What can hang from each mark
A: C G L
D: A
L: A M
G: M
M: G L
S: C
C: A S

Every row comes from one small tree of marks. The marks that hang from a mark follow it in brackets, in alphabetical order. Every link used is in the known rows. Which tree was each row made from?
In the rows, 128 means zero.
Known rows
L{A{C G} M}: [138 118  95 135 122 184 115  48 134 105 119 106 195 137 122]
A{L{M}}: [146 103 122 100 137 129 148  88 158 111 102 125 147  67 133]
A{C G L{M}}: [182  97 135 100 154 160 172  10 160  93 130 124 137 115 168]
G{M{L{A{C}}}}: [ 93 125  82 170 113 127 164 117 144 139 113 108 143 109 114]
S{C{A{G}}}: [120 132 116 118 144 140 109  90 119 132 127 100 158 149 128]
D{A{C G L{M}}}: [170 133 118  98 142 155 131  35 187 112 117 135 137 152 149]
G{M{L{A}}}: [ 84 124  83 170 109 125 163 128 140 136 106 104 146  90 105]
S{C{A{G{M} L}}}: [120 125 112 116 144 135 119  75 138 131 115  98 158 123 127]
A{C G{M} L}: [164 109 134 125 146 150 173  18 165 109 133 119 117 125 162]
C{S}: [159 137 106  97 104 123 109 126 120 116 126 107 162 145 112]
G{M}: [109 124 106 163 115 105 148 141 136 140 121 100 152  99 101]
C{A{G L}}: [128 125 132 117 131 150 112  79 153 112 113  95 147 111 105]
D{A{G}}: [138 144 125 117 130 150 117  85 156 115 123 131 128 156 128]
M{G L{A{C{S}}}}: [121 136  77 148 116 159 213  79 114  98 119 138 101 148 143]
A{G L{M}}: [156  90 138  98 144 154 171  42 147  81 113 115 144  62 143]
A{C L}: [167 125 132 103 147 142 135  57 171 131 126 149 103 150 170]

Write each row's tree
[197 118 100  90 130 132 168  49 154 103 120 122 152 134 148] => A{C{S} L{M{G}}}
[122 133 112 106 145 131 101  94 140 141 113 111 150 137 131] => S{C{A{L}}}
[158 133  86  94 102 123 107 106 144 109 100  71 201 111  74] => C{A{L{M{G}}} S}
[129 119 113 104 148 140 119  71 135 123 114  99 167 119 130] => S{C{A{G L{M}}}}
[149 133  67 137 105 164 137  71 122 102 113 107 195 149 108] => L{A{C{S}} M{G}}
[145 132  73 122 105 164  89  81 139 120 110 103 213 148 106] => L{A{C{S}} M}
[141 114 117 153 137 142 192  57 136 116 147 110 124 144 153] => A{C G{M{L}}}
[163 124 100  86 108 140 100  78 144  96 106  63 207 108  81] => C{A{G L{M}} S}
[120 128  93 126 120 170 156  71 132 109 120 127 126 144 146] => M{L{A{C{S} G}}}
[175 111 114 112 147 136 181  49 159 111 121 135 128 122 160] => A{C L{M{G}}}
[185 136 109  83 130 153 121  35 183 107 116 125 153 160 141] => D{A{C{S} G L{M}}}
[149 103 117 111 137 129 181  82 147  99 104 128 133  69 134] => A{L{M{G}}}
[127 124 108 126 127 128 128 107 152 121 101  93 166  95  90] => C{A{L{M{G}}}}
[138 101 137 123 136 143 172  51 152  96 115 112 123  71 137] => A{G{M} L}
[199 118 134  79 137 163 146   9 154  92 136 125 124 157 169] => A{C{S} G L}
[172 154 112 102 125 152 107  62 161 118 134 127 141 202 138] => D{A{C{S} G}}
